Every row comes from one small tree of marks. Brackets hold a mark, then the marks that hang from it, in the order of their numbers. Every link used is in the known rows. Which tree was each row made from?
In the rows, 128 means zero.
Known rows:
{k_176 {k_59 k_166 k_407 {k_500 k_81}}}: [172  95 144 136 163 222 177 130 112 159 174 104 119 120 138 126 121 118
 122 130 120 131 154 131 104  71 131 121 135 183 201 111 180 124 136 140]
{k_726 {k_116 k_500}}: [157  99 130 147 139 149 149 106  94 164 131 100 126 108 138 137 121 110
 113 122 156 122 160 119 107 152 134 122 112 148 116 129 174 128 112 147]
{k_407 {k_59 k_166 {k_500 k_81}}}: [171  96 139 140 153 164 161 130 117 173 171 114 116 133 130 128 126 114
 121 133 135 133 165 129 108 102 131 115 127 162 152 147 177 118 121 139]
{k_59 k_166}: [149 103 121 143 147 173 157 130 116 131 143 149 111 110 147 126 131 121
 129 119 134 123 156 124 120 134 134 119 125 162 154 117 166 127 121 138]
{k_382 k_137}: [157  84 135 125 141 131 150 138 114 131 108 135 139  93 134 128 139 116
 130 110 129 115 171 131 117 128 146 120 117 148 156 145 158 118 125 152]
{k_797 {k_59 k_166 k_407 {k_500 k_116}}}: [161  88 141 138 162 224 173 121 115 162 177 112 117 115 140 124 125 113
 116 108 112 132 158 136 114  95 136 116 134 200 201 144 167 120 121 141]
{k_116 k_230 k_479}: [135 100 110 129 158 144 155 106  87 162 115 123 125 105 124 143 134 125
 133 108  54 114 161 103 120  90 136 134 121 147 143 104 143 131 130 136]
{k_81 {k_726 {k_116 k_230 k_479}}}: [152  86 127 134 158 152 156  78  69 209 116  68 124 106 127 153 141 127
 109 113  58 123 155 110 110  78 136 136 121 126 127  73 157 132 129 149]
{k_797 {k_59 k_407 {k_500 k_81 k_137}}}: [155  91 129 141 165 179 168 142  81 154 172  92 123  86 124 127 134 104
 122 116 114 128 169 136 115 136 123 119 112 160 174 168 161 105 120 140]
{k_382 {k_137 {k_500 k_81 k_214}}}: [166  95 122 131 141 125 155 114 136 175 124 116 135  34 137 126 135 111
 142 128 156 118 186 123 115  49 129 121 124 144 154 151 174 143 130 151]
{k_797 k_59}: [152  93 123 133 163 160 156 139 109 143 149 152 126 132 141 128 128 118
 119 111 151 116 164 135 126 136 134 120 126 153 161 160 153 118 117 141]
{k_479 k_116}: [145 109 133 127 148 129 148 119 117 121 135 128 116 114 142 136 122 119
 139 125 114 114 156 121 112 153 148 125 114 154 165 155 151 125 123 139]
{k_197 k_59}: [153  86 124 136 155 155 155 143 119 148 143 152 126 132 140 129 124 119
 119 114 166 116 163 131 108 138 134 119 131 170 145 155 152 118 122 134]
{k_500 {k_81 k_726} {k_116 k_479} k_214}: [157  96 129 139 124 127 166  60 126 242 129  71 113 104 132 143 156 119
 113 119 117 124 179 104 117  31 135 119 122 178 137 148 183 149 119 145]
{k_726 {k_116 k_479 k_500}}: [146 100 130 139 141 152 154  96  80 182 121 104 128  93 129 144 124 116
 112 120 117 120 159 109 109 127 135 127 113 146 125 110 173 142 123 146]
{k_797 {k_59 {k_500 k_137}}}: [142  91 122 135 167 131 152 161  82 119 158 135 120  97 125 128 138 106
 131 112 121 128 172 143 115 173 124 118 109 141 155 163 150  93 120 143]
{k_952 k_214}: [148 105 105 104 124 137 148 130 124 130 146 141 135 127 137 131 140 122
 129 118 119 113 191 109 117 137 122 120 131 145 141 147 159 115 140 142]
{k_500 {k_59 k_166} k_81 {k_116 k_230}}: [154 103 113 152 136 164 165  58 132 168 140  73 115  92 132 130 141 116
 119 122 117 134 166 102 117 100 143 118 133 151 157 103 160 151  96 139]
{k_137 {k_500 k_59 k_214}}: [139 108  92 139 148 114 156 110 135 113 147 172 122  52 143 124 131 119
 148 121 165 120 169 122 118 111 122 115 134 105 136 131 160 138 130 137]
{k_137 {k_500 {k_59 k_166} k_116 k_214}}: [139 106  98 150 137 154 163  81 153 141 156 152 110  35 148 120 135 119
 140 119 168 131 168 117 114  94 130 110 144 138 153 112 171 157 120 139]
{k_116 k_230 k_479 {k_500 k_59 k_137}}: [102 104  96 158 150 142 151  99  64 129 110 126 122  34 116 145 139 112
 129 113 102 123 163  91 117 142 134 128 112 124 144  98 137 143 107 136]
{k_863 {k_59 k_407}}: [149  84 123 140 168 208 167 140 106 127 150 146 131 116 140 127 115 128
 118 109 142 116 143 130 113 110 132 118 134 187 180 105 157 119 135 139]
{k_81 {k_726 k_116}}: [169  87 133 139 149 137 154 101  97 178 136  86 122 123 140 139 140 120
 106 115 133 125 160 130 110 138 131 119 118 122 116 112 174 117 124 151]
{k_197 {k_59 k_500}}: [163  90 134 128 162 128 152 154 116 134 152 142 129 145 129 130 127 113
 123 119 133 123 168 139  95 141 128 119 122 168 144 158 157  99 131 135]
{k_382 {k_137 {k_500 k_59 {k_81 k_726}}}}: [174  89 134 142 154 115 159  95 132 152 123  90 137  27 126 133 146 116
 114 124 175 127 183 129 120 114 124 112 130  82 159 121 174 140 125 153]
{k_479 {k_116 k_230 {k_500 k_81 k_214}}}: [138 125 129 149 131 145 143  80 108 189 126  82 115 100 136 146 118 105
 142 151 119 114 165  92 107  31 147 139 108 202 176 156 156 151  95 139]
{k_479 {k_116 {k_500 k_59 k_81 k_137}}}: [126 118 124 160 130 122 149  95  98 118 136  94 114  46 127 139 130  99
 127 142 170 125 165 105 111 190 141 119 104 131 167 157 158 145  94 138]
{k_116 k_230}: [147 101 110 139 156 143 149 117 104 144 125 121 122 120 132 134 130 120
 135 108  92 116 164 113 118 116 136 129 118 149 137 123 141 115 119 138]
{k_59 k_407 {k_500 k_81 k_137 k_214}}: [146  99 117 143 137 146 164 130  92 155 158  99 115  77 128 126 142 102
 142 123  99 126 169 122 106  91 125 120 105 174 145 161 169 109 123 138]
{k_116 {k_500 k_59}}: [139 110 114 154 140 129 152 114 114 107 129 148 126 101 134 132 129 111
 121 119 175 120 165 114 119 167 133 114 120 133 140 142 163 131 105 138]
{k_116 k_230 k_479 {k_500 k_59 k_214}}: [111 110 101 149 139 140 152  88  91 153 113 150 125  82 128 145 134 115
 134 126 103 116 162  90 116  41 140 133 122 159 154 108 149 153 109 138]
{k_116 k_230 {k_500 {k_59 k_407}}}: [132 106 111 160 149 191 161  99  94 127 131 121 131  86 134 136 119 115
 122 114 123 118 153 101 118 108 138 127 127 154 167 115 144 137 106 134]
{k_500 k_81 {k_116 k_479} k_137 k_214}: [131  95 106 141 120 124 162  80 105 208 129  90 110  53 125 134 155 109
 133 113 108 124 179 100 115  87 136 118 111 172 128 155 167 145 115 140]
{k_137 {k_500 {k_81 k_726} {k_116 k_230}}}: [177 101 119 156 165 137 158  54 134 224 138  29 117  54 129 140 137 118
 116 113 126 130 183 105 115  83 117 119 127 130 131 117 162 140 115 143]
{k_797 {k_59 k_166 k_500}}: [157 100 137 134 167 173 158 150 107 129 165 147 116 135 138 127 129 113
 125 123 123 129 161 142 116 118 129 120 125 167 185 137 165 110 122 141]
{k_479 {k_116 k_230 {k_500 k_81}}}: [149 123 137 151 148 147 143  82 104 174 124  63 119  99 130 148 113 107
 130 143 114 116 165  95 110  93 145 137 107 180 174 146 153 145  97 138]
{k_116 k_479 {k_500 k_81}}: [151 113 130 147 138 141 158  97 100 187 121  98 124  96 124 143 128 113
 114 128 132 117 172  99 120 103 128 122 112 164 141 140 176 147 114 135]
{k_500 {k_116 k_230} k_214}: [143  96 106 139 138 138 151  86 126 185 127 107 118 114 139 131 140 116
 139 110  99 119 170 105 114  53 144 127 122 187 134 141 148 130 111 142]
{k_863 {k_59 k_407 {k_500 k_214}}}: [149  90 126 131 162 178 164 147 106 128 159 152 130 129 138 127 119 119
 134 120 115 120 149 135 101  49 127 120 126 208 181 120 165 105 142 142]

Write each row's tree:
[174  99 124 144 155 131 167  58 130 227 136  53 118  41 124 142 141 123
 110 110 126 128 182 107 118  95 115 114 128 123 132 124 182 153 133 141]	{k_137 {k_500 {k_81 k_726} {k_116 k_479}}}
[141 100 122 143 151 160 151  84  66 196 111  84 130  90 126 151 122 117
 115 120  78 119 157  98 108  90 139 138 115 150 129  88 157 144 116 144]	{k_726 {k_116 k_230 k_479 k_500}}
[138 108 119 155 140 180 164 112 108 113 142 140 128  89 137 130 121 113
 117 117 163 118 154 113 117 147 134 116 126 151 160 137 162 135 112 134]	{k_116 {k_500 {k_59 k_407}}}
[136  89 114 140 136 151 162 117 104 153 154 106 114  68 133 124 142 105
 142 103  95 129 170 121 105 109 135 116 109 186 143 164 159 108 124 142]	{k_59 k_407 {k_500 k_116 k_137 k_214}}
[154 101 103 142 153 118 160  85 150 124 147 123 124  46 134 124 131 119
 129 102 160 128 175 120 116 174 126 107 135  96 129 132 157 139 124 139]	{k_137 {k_500 k_59 k_116}}
[169  93 135 127 159 132 156 121 124 156 157 107 126 139 128 127 134 110
 120 105 121 128 176 138 112 137 133 114 120 165 159 175 161 105 118 145]	{k_797 {k_59 {k_500 k_116}}}
[134 120 131 147 151 153 140  99  99 145 120 103 119 100 134 147 113 111
 135 132 108 114 158 100 108 110 148 136 109 179 176 138 141 137 106 139]	{k_479 {k_116 k_230 k_500}}
[161 110 105 143 143 125 157 104 137 175 149 121 118  63 141 126 128 116
 144 129 158 119 179 117 116  74 115 118 124 140 129 148 174 140 128 138]	{k_137 {k_500 k_81 k_214}}
[156  94 129 125 148 129 156 118 127 170 159 128 122 139 136 126 139 108
 131 113 128 125 178 136 111  73 137 116 121 188 160 185 162 111 117 146]	{k_797 {k_59 {k_500 k_116 k_214}}}
[106 113 110 159 144 138 141  99  82 102 121 115 118  42 126 144 127 105
 139 131 125 124 157  99 110 169 147 131 107 134 173 127 130 137  94 138]	{k_479 {k_116 k_230 {k_500 k_59 k_137}}}
[138  99 117 148 146 210 173 117 113 104 156 158 117  89 146 122 128 124
 125 116 132 124 142 122 120 133 139 117 138 147 179 102 162 138 121 133]	{k_500 {k_59 k_166 k_407}}
[163  82 143 141 153 219 172 123 123 165 172 112 118 113 139 125 119 115
 113 109 123 132 155 131  94 103 137 116 137 216 183 139 165 121 127 133]	{k_197 {k_59 k_166 k_407 {k_500 k_116}}}
[177  92 142 140 144 163 164 101 134 200 171  82 114 126 128 127 131 113
 115 123 138 138 170 124 106 105 137 109 130 176 147 157 181 125 115 142]	{k_407 {k_59 k_166 {k_500 k_81 k_116}}}
[147  92 128 144 162 252 173 139 101 149 169 157 117 109 151 124 119 121
 116 116 140 120 147 133 125  97 135 122 140 188 206 128 160 134 117 136]	{k_797 {k_59 k_166 k_407}}
[129 115 132 148 141 178 158 101 109 103 143 129 124  83 139 137 111 112
 126 130 146 115 146 109 111 148 150 124 122 159 195 148 154 144 112 135]	{k_479 {k_116 {k_500 {k_59 k_407}}}}
[152  95 121 157 141 128 156 112  97 174 137  77 110  78 130 136 154 111
 114 118 153 129 175 120 119 154 121 114 107 129 125 140 169 116 113 144]	{k_500 {k_81 k_726} k_137}
[156  90 136 141 174 221 169 151 101 114 168 143 122 118 137 126 114 123
 123 120 112 130 140 138 102  95 128 118 131 203 202  83 169 111 139 138]	{k_863 {k_59 k_166 k_407 k_500}}
[125 118 124 156 120 132 144 102  98 165 135 100 108  54 137 139 130  97
 141 148 162 119 168 103 107 106 142 126  98 189 163 178 165 144  97 142]	{k_479 {k_116 {k_500 k_81 k_137 k_214}}}
[134 109  95 148 149 156 161 111 135 113 155 183 112  43 149 122 130 120
 146 128 167 126 160 122 117  91 124 117 141 124 158 100 166 149 127 136]	{k_137 {k_500 {k_59 k_166} k_214}}
[132  97 105 137 131 166 167 114 119 118 149 170 123 102 147 124 133 119
 138 115 134 115 153 119 118  89 140 119 132 153 158 140 158 132 122 135]	{k_500 {k_59 k_407} k_214}
[167  91 134 124 160 133 158 118 133 150 151 109 126 138 131 128 132 117
 125 107 126 129 172 133 101 126 138 113 126 160 156 142 162 108 135 148]	{k_176 {k_59 {k_500 k_116}}}
[155 119 146 160 150 148 144  71 101 197 122  42 114 103 130 155 124 109
 115 146 126 120 166  96 108  76 140 135 108 173 177 137 158 142  98 143]	{k_479 {k_116 k_230 {k_500 {k_81 k_726}}}}
[129  91 116 139 151 171 157 155  95 129 160 165 108  86 141 124 139 112
 148 126 133 133 160 134 100  82 131 120 121 176 178 110 163 113 132 147]	{k_176 {k_59 k_166 {k_500 k_137 k_214}}}
[132  96 106 134 147 130 161  66 110 155 118 106 128  89 120 140 143 125
 125 103  69 123 165  97 118 110 147 124 131 130 144 105 141 144 118 137]	{k_500 k_59 {k_116 k_230 k_479}}
[157  91 137 136 161 168 157 152 113 134 160 151 116 132 136 127 124 114
 123 127 135 129 160 139  96 121 130 119 129 185 165 132 163 111 129 135]	{k_197 {k_59 k_166 k_500}}
[140  86 118 139 160 126 150 158  89 133 158 142 121  96 123 128 136 111
 134 111 127 129 167 134 107 175 130 113 113 132 124 162 151  93 128 141]	{k_407 {k_59 {k_500 k_137}}}
[136  88 122 147 157 167 155 158  88 133 165 149 109  86 130 126 133 113
 133 120 131 136 160 133 107 157 131 115 120 149 146 135 158 105 123 141]	{k_407 {k_59 k_166 {k_500 k_137}}}
[112  97  89 145 130 113 152 125 103 103 136 167 114  66 136 124 152 110
 146 116 153 123 165 120 119 146 135 115 115 124 130 143 150 123 112 141]	{k_500 k_59 k_137 k_214}
[162  87 137 130 166 180 165 153 108 138 162 138 131 132 132 128 118 115
 121 112 120 119 158 137  97 120 129 121 128 185 164 152 157 102 135 133]	{k_197 {k_59 k_407 k_500}}
[164  96 138 156 144 149 150  97  91 188 130  78 122 109 140 143 131 112
  99 122 165 126 161 121 106 133 129 120 112 140 120 119 180 127 110 152]	{k_81 {k_726 {k_116 k_500}}}
[164 103 130 127 147 112 158  71 109 204 127  38 125 111 108 144 141 114
 126 113  29 129 179 100 108  75 135 128 111 161 136 128 160 126 124 140]	{k_59 {k_500 k_81 {k_116 k_230 k_479}}}
[162  95 129 144 145 139 163  50 105 241 117  31 120 100 121 150 149 121
 105 110  73 126 175  95 117  55 135 127 121 158 140 113 163 144 115 142]	{k_500 {k_81 k_726} {k_116 k_230 k_479}}
[158  93 138 133 169 227 172 148 107 130 170 145 119 121 143 125 119 123
 129 118 112 128 147 135 103  87 134 121 137 180 204  98 167 116 144 141]	{k_176 {k_59 k_166 k_407 k_500}}
[133  97 115 145 131 139 154 119 112 148 152 121 102  68 136 123 150 103
 145 115 112 137 171 123 104 111 135 114 109 186 142 138 166 117 116 144]	{k_59 k_166 {k_500 k_116 k_137 k_214}}
[153 109 123 170 144 135 153  72 104 175 123  65 124 100 126 146 139 109
 103 133 154 127 172 100 118  93 128 123 119 133 146 118 163 137  92 142]	{k_116 k_230 {k_500 k_59 {k_81 k_726}}}
[115  94  95 155 122 152 161  96 121 130 146 149 104  46 145 121 153 110
 138 115 158 135 163 116 115 129 143 110 126 158 148 124 160 143 103 142]	{k_500 {k_59 k_166} k_116 k_137 k_214}
[141  84 124 149 150 167 158 128 105 162 167 118 109  78 129 124 139 110
 126 108 132 141 166 128 102 159 137 108 123 165 140 145 160 112 117 144]	{k_407 {k_59 k_166 {k_500 k_116 k_137}}}
[163 102 133 133 146 169 163 128 124 168 165 128 113 133 142 126 132 113
 136 142 139 131 165 130 100  29 131 121 129 188 184 123 183 126 128 146]	{k_176 {k_59 k_166 {k_500 k_81 k_214}}}
[165  94 133 128 149 178 170 127 120 172 168 113 127 134 137 126 126 114
 133 129 123 121 163 129 101  27 131 124 129 189 182 147 176 117 138 142]	{k_176 {k_59 k_407 {k_500 k_81 k_214}}}
[144  91 126 166 142 149 148 105  67 178 130  80 115  63 134 142 139 104
 103 119 168 131 163 121 106 173 126 119 103 132 112 118 171 122 106 154]	{k_81 {k_726 {k_116 {k_500 k_137}}}}
